Known rows, with every step that occurs:
e -> u -> x -> y: [  26, -164,  212,  127, -224,   76,  210,  273, -115, -343,  181, -285,
  -55,  291,  298, -195,   49,  -12,  -42,  -64,  130,    9,   17,  -81,
  -16,  -80,  328,  -17, -260,  -23, -256,  -74,   83, -144, -492]
x -> a -> e: [ -91,  320,  196, -321, -207,  171,  159,  233,   67,  575,   41, -164,
 -366,  141,  196, -132,  164,   -3,   12, -148,  -50,  179,  251, -242,
    1,  -44,  111,   64, -239, -234,   81, -334,  196, -234, -279]
x -> u: [ -21, -118,  289,  -45,  -61, -246,  163,  146,  -85,  320,  141,  -66,
 -109,   85,  156,   44,  170,   22,    2,  -77,  378,  177,  201, -116,
  -81,   -8,  102,  154, -153, -117,   17,   60,  119, -186, -247]
j -> a -> e -> s: [ -40,  -17,  221, -357,  -82,   26,  108,  -57,   63,  468,   97, -152,
 -259,  346,  113, -146,  431, -184,   -4,   46,  -74,  -78,   72,  -18,
    4,   13,  240,  -38, -152, -205,  511,  -90,  240, -320, -217]
s -> e -> u -> x: [ -73,  -20,  379,  201,   62,  186,  258,  103,   36,  109,   83, -267,
   46,  328,  306, -156,   24,  -83,  -14, -210,   -3, -225,  -72,   68,
  -85,  -34,  114,   16, -224,  140, -254, -100,  -38,  -79, -450]
u -> x -> a -> e -> s: [ -52,  137,  297, -184, -112,  136,  163, -157,   84,  415,   61,  -33,
 -195,  476,  217, -181,  302,  -49,   66,   10,  -17, -100,  -44, -132,
   20,   10,   -8,   -5, -234, -129,  348, -323,  167, -255, -359]
a -> e: [ -83,   10,  281, -196, -272,  111,   92,  310,   87,  447,   69, -145,
 -351,  113,  144, -135,  263,  -59,  -73, -119,  -94,   84,  234, -170,
  -38,  -17,  288,   55, -195, -204,  164, -165,  226, -197, -259]
j -> a -> e -> u: [-101,   26,  202, -316,   -8,  272,  100,  212,   86,  478,  129, -545,
 -300,   88,  254, -228,  264, -174,    8, -163, -165,   46,  161,  -90,
 -111,  -96,  269,  -27, -210, -224,   21, -127,  291, -281, -258]
j -> a -> e: [ -76,   80,  156, -442, -130,    7,   98,  301,   48,  576,   52, -288,
 -394,   73,   62, -127,  297, -235,  -68,  -25,  -91,   94,  314,  -80,
  -10,  -41,  334,   18, -150, -263,  118,  -79,  228, -250, -288]
j -> a -> x: [-255,   66,  -47, -224,   57, -131,  105,  247, -102,  415,  126, -370,
   63,  139,   82,  -17,  147, -207,  -80, -183,   46, -252,  343,   62,
   -2,  -31,    8,   25, -122,  -76,  119,    1,  232, -258, -250]
u -> e -> a -> x: [-235,   42,  191, -187,   42, -208,   63,  190,   46,   92,  270, -336,
  154,   83,  349,  -22,  217,  -72,   58, -123,   27, -216,  121,  101,
   17, -147,  -78,   -7, -403,  -13,  -42, -160,  122, -222, -321]
g -> x: [ 237,   19,  180,  -40,  -74,  -96,  102,  229,  -13,   69,  -30,  -85,
 -218,  129,  104,  -83,  214,   43, -180, -205, -100,  130,  -14, -161,
 -119, -253,   61,  134, -107, -160, -104,  105,   10, -138, -256]
y -> e -> s -> x: [-316,  -93,  189, -106, -106,  111,  226, -113,   69,    4,  107,   -7,
 -213,  318,  186, -135,  456,  -54,   64,   -3,  101,   75, -130,  -56,
 -207,   74,   14,   50, -169,  -30,  301,  -93,  144, -156, -103]
y -> n: [-167,   61,  267,  154, -328, -169,  107,  221,  -67,  129,   50, -105,
  -64,  -50,   -7,  -86,  119,  157, -269,  -54,  -74,   34,  188, -217,
 -124,   32,  442,   96,   47,    5,  117,  144,  178,  139, -249]
j -> a -> e -> u -> x -> y: [  15, -118,  119, -120, -216,   88,  215,  304,  -61,  -68,  129, -409,
 -176,  249,  261, -258,  105, -112,    3,   39,  111,   40,   78,  -60,
   -3,  -83,  400,  -35, -251, -153, -276, -100,  161, -199, -537]
j -> a -> x -> g: [-289,  -72, -103, -182,  -25, -190,  135,  182,  -11,  701,  173, -351,
   37,  116,  145, -199,  170, -128,   23, -118,  231, -170,  302,   93,
  -14,  -39,   99,   40, -109, -184,  174,  113,  183, -207, -277]
g -> x -> y: [ 234, -147,   57,  -51, -320, -104,  142,  391, -148, -291,   55, -102,
 -227,  158,  173, -114,   81,  120, -117, -126,   88,  225,   28, -185,
   16, -227,  327,   85, -139, -209, -163,   59,   54, -178, -271]
g -> x -> u -> e: [ 192, -151,  262, -297,  -52, -213,  150,  177,   77,   12,  164,  -42,
 -208,   67,  159,   84,  176,    5,  179,  -90,  237,  345,   94,  133,
 -172, -151,   58,  146, -160, -251, -226,  137,  -20,  -98, -470]
s -> x -> g: [-335, -123,   60, -105, -128, -147,  247,  167,   38,  434,  191,  -99,
 -133,  115,  191, -217,  265,   48,    7, -121,  296,  111,   77, -133,
  -29,   -5,   90,  115, -156, -181,   63,   75,   10,  -81, -176]
u -> e: [  38,   87,  318, -300, -100,  -76,  164,  239,   53, -123,  228,  -86,
 -184,   86,  124,  103,  179, -108,  116, -190,  -40,  126,  200,  161,
  -82,    9,  253,   86, -201, -109,  -36,    2,   11, -117, -454]
y -> e -> s: [  -8,  -64,  328,  -41, -124,  155,  132, -211,   91,   -2,   66,  -26,
 -223,  276,  181, -105,  491,  -85,   49,   37,  -26,  -17,    7,  100,
 -258,   72,  278,   47, -214,   24,  489,  -78,  258, -227, -202]
j -> a: [   0,  231,  110, -323,   99, -214,  128,  220,  -69,  266,  106, -264,
 -198,   44,   25,  -10,  240, -245,  -90,  -86,  -18,  -35,  298,    8,
   -9,  -49,  265,   59, -124, -105,   47,   59,  115, -271, -282]
u -> x: [  19,   70,  358,  115,  -77, -123,  192,  170,  -14,   17,   91,  -95,
  -39,  273,  136,  -80,  162,  -93, -138,  -87,   65, -136,   34,  -60,
  -80,    4,  107,   53, -217,   95, -172,  -54,   48,  -76, -511]
g -> x -> u: [ 192, -203,  233,  -36,  -43, -236,  137,  153,  -49,  279,   27,  -44,
 -153,   90,  153,  -23,  178,  109,  -36,  -87,  327,  265,   47, -139,
 -132, -218,   -4,  176,  -93, -211, -145,  157,   60, -156, -255]
y -> e -> a: [ -40,  166,  384,  -63,  -11,  -88,   65,   50,   97,  -28,  125, -257,
 -180,  -99,  405, -168,  484,  -74,   -5,   78,   -1,   25,   66,  -46,
 -194, -117,  262,   54, -428,   92,  -82, -171,  217, -241, -208]
g -> x -> a: [ 162,  415,   88, -200,   -3,  -27,  162,  130,  -63,  240,  -56,  -96,
 -225,  177,  169,  -40,   82,  112,  -36, -255,   -4,  201,   49, -239,
  -52, -230, -112,  138, -143, -192, -173, -163,  -19, -202, -288]
j -> a -> e -> u -> x -> y -> n: [-193, -149,   96,   45, -438,    7,  176,  298,  -38,   34,   27, -397,
 -110,   70,  113, -288,   61,   51, -183,  146,    3,   57,  111, -148,
 -125,  -37,  575,  -42,  -11, -117, -203,   73,  265,  128, -470]

Rows:
[  50,  -25,  346, -243,  -41,  -33,  131, -114,   60,  -85,  244,   24,
 -110,  376,  155,   57,  319,  -97,  127,  -87,  -20,  -28,  -22,  168,
  -45,   40,  169,   31, -214,  -86,  376,  -31,   33, -218, -338] : u -> e -> s
[   6,  204,  401, -270,   52, -298,   74,  134,  108,  -80,  302, -220,
  -71,  -35,  371,  -12,  333,  -48,   84,  -38,  -37,   32,   51,   46,
   -9, -168,  176,   38, -462,  -16, -167,  -99,  -20, -221, -357] : u -> e -> a
[-303, -119,   48,  -20,  -42, -252,  106,  121,   72,  588,  218, -335,
  156,   64,  372, -245,  238,   29,    3,  -73,  224, -225,  145,  -32,
   45, -139,   20,   42, -310,  -51,  118,  -20,  162, -209, -232] : e -> a -> x -> g
[-233, -264,   39, -168, -351,   48,  237,  203,  -58,  -90,  173,  -49,
 -237,  371,  241, -174,  224,   55,   30,   10,  185,  177,  -49, -238,
   99,  -12,  204,   12, -201, -246,  201, -141,   99, -215, -172] : a -> e -> s -> x -> y
[-324, -205,   64,  131, -476, -130,  218,  172, -136, -159,  109,  -55,
  -57,  151,   66, -174,  119,  223, -169,   74,  116,  145,  -13, -258,
  -48,   57,  401,   42,   35,  -94,  170,  109,  150,  116, -179] : e -> s -> x -> y -> n
[  23, -169,  234,  -25, -235,  176,  174, -110,    1, -230,   99,  -41,
 -213,  303,  211, -135,  399,  -53,  103,   78,   92,   65,   19,   96,
 -174,   50,  412,   24, -205,  -12,  427, -101,  282, -246, -212] : x -> y -> e -> s
[-227, -128,   10,  -96, -314,  -84,  246,  392, -168, -257,  202,  -75,
 -176,  193,  212,  -77,  101,   81,  -22,  -94,  223,  207,   74, -213,
   72,  -40,  239,   83, -192, -154,  -84,  -45,   32, -163, -195] : s -> x -> y
[-332,   24,  145,   13,   96, -116,  142,  184,  -15,  352,  184, -281,
  223,  156,  398,  -48,   68,   11,  -18, -211,   61, -374,  105,   41,
  107, -132,  -82,   45, -339,   79,   14, -216,   71, -250, -133] : s -> e -> a -> x
[-129, -212,  226,   35, -138,  120,  177,   85,  155,  553,  130, -340,
 -106,  234,  308, -393,  228,  -57,   17,  -61,  164,  -60,   35,  -42,
 -115,  -78,  180,  -17, -226, -121,  -86,  -27,  143,  -74, -503] : a -> e -> u -> x -> g
[  30, -174,  362, -245,  -10, -119,  156, -162,   66,   51,  257,   41,
  -91,  362,  192,   66,  295,  -47,  224,   -5,  209,   92,  -11,  185,
  -67,   19,  109,   59, -206, -128,  353,   22,   47, -204, -361] : x -> u -> e -> s
[   9,   47,  402, -265,   82, -399,  110,   97,   79,   28,  300, -200,
  -51,  -51,  397,   17,  306,  -18,  162,   55,  218,  134,   60,   32,
  -21, -197,   89,   59, -444,  -57, -245,  -73,   -9, -250, -373] : x -> u -> e -> a
[ -77, -150,  220,  117,  -46,   10,  220,   45,  113,  370,  159, -323,
   -1,  230,  289, -307,  211,  -23,    1, -107,  202,  -89,    2,   -3,
 -119,  -71,  172,   13, -231,  -52, -127,   56,   77,  -79, -493] : e -> u -> x -> g
[-103, -260,  279, -211,  -10, -104,  175, -160,   39,  142,  255,  -33,
   48,  403,  216,   69,  259,  -61,  212,  -32,  253,  -38,   35,  233,
  -68,   18,  -47,   27, -187, -135,  352,   -4,  119, -205, -337] : a -> x -> u -> e -> s
[  -9,    2,  382,  163,    5,  103,  196,   85,   30,    4,  133, -324,
    8,  287,  269, -183,  158,  -90,  -97, -139,    6, -168,  -64,  -48,
 -152,  -52,   71,    5, -248,   97, -242,  -63,   77,  -92, -524] : e -> u -> x
[ -17,  -28,  402,  159,  -45,  273,  184,   13,   99,  -66,   37, -360,
 -115,  220,  278, -253,  292, -140,   -7,  -43,   19,  -75,  -32,   66,
 -344,    3,  168,   17, -256,  122, -257,  -94,  209,  -78, -529] : y -> e -> u -> x
[ -49,   12,  294,  -84,   -1,  172,  164,  128,   91,  301,   60, -457,
 -164,  255,  251, -269,  236, -246,  -32,  -40,  -57, -122,   24,  -38,
 -136,  -76,  156,  -44, -240,  -61, -219, -115,  177, -152, -545] : j -> a -> e -> u -> x
[ -13,  483,  230,  -43,   -2,  -42,  240,   68,  -54,  197,   51, -121,
 -107,  274,  178,  -55,   36,  -17,   -4, -134,   72,  -32,   85, -153,
  -13,  -43,  -68,   87, -241,    2, -217, -306,   -5, -139, -493] : u -> x -> a
[ 139,   -2,  357, -253,  101, -408,   96,   89,   93,   11,  212, -184,
  -86,  -37,  385,  -26,  321,   20,  150,   30,  190,  188,  -58,   15,
  -70, -309,    2,   72, -368, -154, -333,  -11,  -47, -195, -365] : g -> x -> u -> e -> a
[-130, -121,  139, -408,   33, -247,  151,  183,   21,  257,  271, -234,
  -22,   91,  136,  128,  131, -186,  252,  -38,  316,   93,  303,  301,
  -93,  -13,   20,   62, -172, -222,  -86,   76,  101, -195, -480] : j -> a -> x -> u -> e
[-264,  -52,  226, -272,  -22,  -69,  235,  -33,   52,  -62,  237,   54,
 -144,  379,  185,    4,  323,  -59,  128,  -84,   95,   70, -153,    1,
  -48,   42,  -97,   41, -183, -106,  236,  -71,  -54, -154, -240] : u -> e -> s -> x
[-187, -130,   73,  -90, -364,  168,  225,  255,  -26, -317,   89, -109,
 -342,   66,  232, -146,  309,  -19,   80,   58,  198,  314,  108,  -11,
 -252,   43,  376,   96, -180,  -84,  -51,  -76,  219, -123, -215] : s -> x -> y -> e
[  30, -194,  277,   41, -245,  132,  193, -141,   28, -289,   72,  -14,
 -160,  395,  230, -181,  400,  -80,   76,  155,  130,  -15,  -53,  123,
 -203,   73,  345,   -6, -213,   18,  293,  -90,  240, -170, -360] : u -> x -> y -> e -> s
[-134, -140,  133, -133,  -43,   47,  199,   84,  144,  654,  119, -406,
 -130,  179,  228, -382,  259, -167,   40,    6,  153,  -80,   84,   26,
 -103,  -83,  227,  -36, -206, -178, -105,   33,  150, -125, -521] : j -> a -> e -> u -> x -> g
[-131, -190,  213, -251,  -49, -164,  145,  186,   10,  158,  265, -153,
    4,  115,  198,  154,  105,  -60,  244, -103,  329,  106,  247,  220,
 -117,   -9,  -12,  103, -200, -176,  -61,   40,   88, -126, -435] : a -> x -> u -> e
[-174, -123,   42,  -13, -200, -165,  119,  335, -144, -107,  253, -311,
  125,  142,  375, -106,  100,   62,  -35,  -28,  186,  -91,  142, -130,
  131, -147,  175,   -7, -339,  -53,  -54, -154,  186, -277, -227] : e -> a -> x -> y
[ -47, -117,  218,  -12, -195,  404,  163,  161,   39, -232,  134, -433,
 -250,   65,  372, -236,  239,  -19,   85,  -98,   15,  172,   99,    6,
 -301,  -40,  464,   33, -256,  -70,  -58,  -99,  322, -191, -270] : x -> y -> e -> u
[-351,  -60,  109, -346,  -76,   -9,  228,    6,   69,  391,  123,  -83,
 -280,  360,  151, -165,  400, -158,   26,   16,   43,   33,  -76, -152,
  -12,   -4,  -31,   10, -141, -211,  338, -108,  110, -246, -128] : j -> a -> e -> s -> x
[-183, -174,  167,  324, -380,   40,  245,  261,  -92, -139,   37, -205,
   40,  137,  170, -190, -116,  161, -145,  -16,   51,  -31,   42,  -59,
  -74,    2,  538,   39,  -14,   21, -225,   88,   91,  205, -430] : s -> e -> u -> x -> y -> n
[-217, -214,  146,    4,  -59, -189,  153,  181,  -96,  438,  163, -185,
   92,  145,  208,   42,   91,   30,   13, -134,  438,  -25,  259,  -41,
  -68,  -27, -101,  134, -175, -107,   81,   20,  214, -190, -236] : a -> x -> u
[  55,  106,  195, -255, -126,  148,  133, -133,  101,  464,  -12,  -43,
 -282,  416,  206, -169,  340,   42,   27,  -65,  -80,   71,  -99, -189,
    7, -125,  -31,   38, -189, -279,  374, -235,  167, -288, -212] : g -> x -> a -> e -> s
[ -71, -114,  201,   86, -130, -165,  222,  102,   61,  380,  117, -133,
  -18,  215,  155, -251,  222,  -35,  -46,  -27,  246, -113,   94,   11,
  -78,  -15,  187,   59, -193,  -45,  -42,   50,   36,  -56, -504] : u -> x -> g
[ -25,  425,  233,  -20,   79,  134,  232,   13,  -29,  201,   63, -279,
  -64,  276,  293, -147,   20,  -15,   35, -181,   32,  -34,   -9, -161,
  -73,  -88, -107,   45, -278,   21, -254, -310,   43, -168, -498] : e -> u -> x -> a
[ -81,  301,  223, -219, -193,  152,  183,  186,   88,  511,   11, -149,
 -315,  237,  202, -188,  132,  -52,   23,  -54,   -2,   72,  151, -208,
  -24,  -34,   52,   37, -242, -175,  -94, -354,  167, -176, -455] : u -> x -> a -> e
[ -29,  377,  250,  -44,   29,  273,  220,  -49,   35,  118,   19, -310,
 -156,  218,  322, -176,  125,  -46,   94,  -94,   47,   36,   29,  -45,
 -225,  -42,   -9,   48, -296,   14, -287, -317,  134, -138, -484] : y -> e -> u -> x -> a
[-167, -186,  -29,    7, -298,  -29,  144,  404, -200, -113,  201, -226,
   23,  199,  211,  -40,   12,   27,  -39, -147,  175,  -62,  243,  -74,
   86,  -46,  252,   29, -195, -107,   69,  -80,  198, -214, -256] : a -> x -> y
[-318, -148,   53,  -25,  -75, -108,  104,   61,  119,  513,  162, -353,
   46,    2,  375, -305,  365,  -21,   62,   -4,  262, -160,  156,   62,
 -107, -111,  100,   16, -322,  -67,   96,  -30,  252, -166, -245] : y -> e -> a -> x -> g
[-281, -190,  190,    4,  112, -262,  188,  119,  -47,  512,  195, -210,
  187,  116,  370,   -5,   74,   44,   96,  -76,  435, -134,  151,   30,
   46, -120, -120,  114, -281,  -38,  -70,  -71,  106, -234, -152] : s -> e -> a -> x -> u
[-162, -135,   47, -146, -194, -170,  118,  346,  -97, -253,  300, -306,
   91,  127,  384,  -68,   97,    3,   84,  -47,  174,  -36,  168,   19,
  113, -154,  202,  -17, -359,  -93, -116, -122,  136, -259, -346] : u -> e -> a -> x -> y
[-254, -267,  219,  -86,   -4, -213,  251,  -81,  -57,  293,  185,   11,
  -82,  302,  231,  -12,  278,   47,   79,    7,  475,  165,  -64, -157,
  -71,  -12, -159,  123, -164, -150,  201,   30,   37, -194, -138] : e -> s -> x -> u
[  28, -152,   57,  157, -491, -151,  130,  329, -139, -181,  -12,  -97,
 -140,  -16,   28, -174,   47,  274, -273,   15,   -4,  229,   68, -261,
 -112, -149,  494,   89,   58, -157,  -98,  210,  158,  149, -273] : g -> x -> y -> n
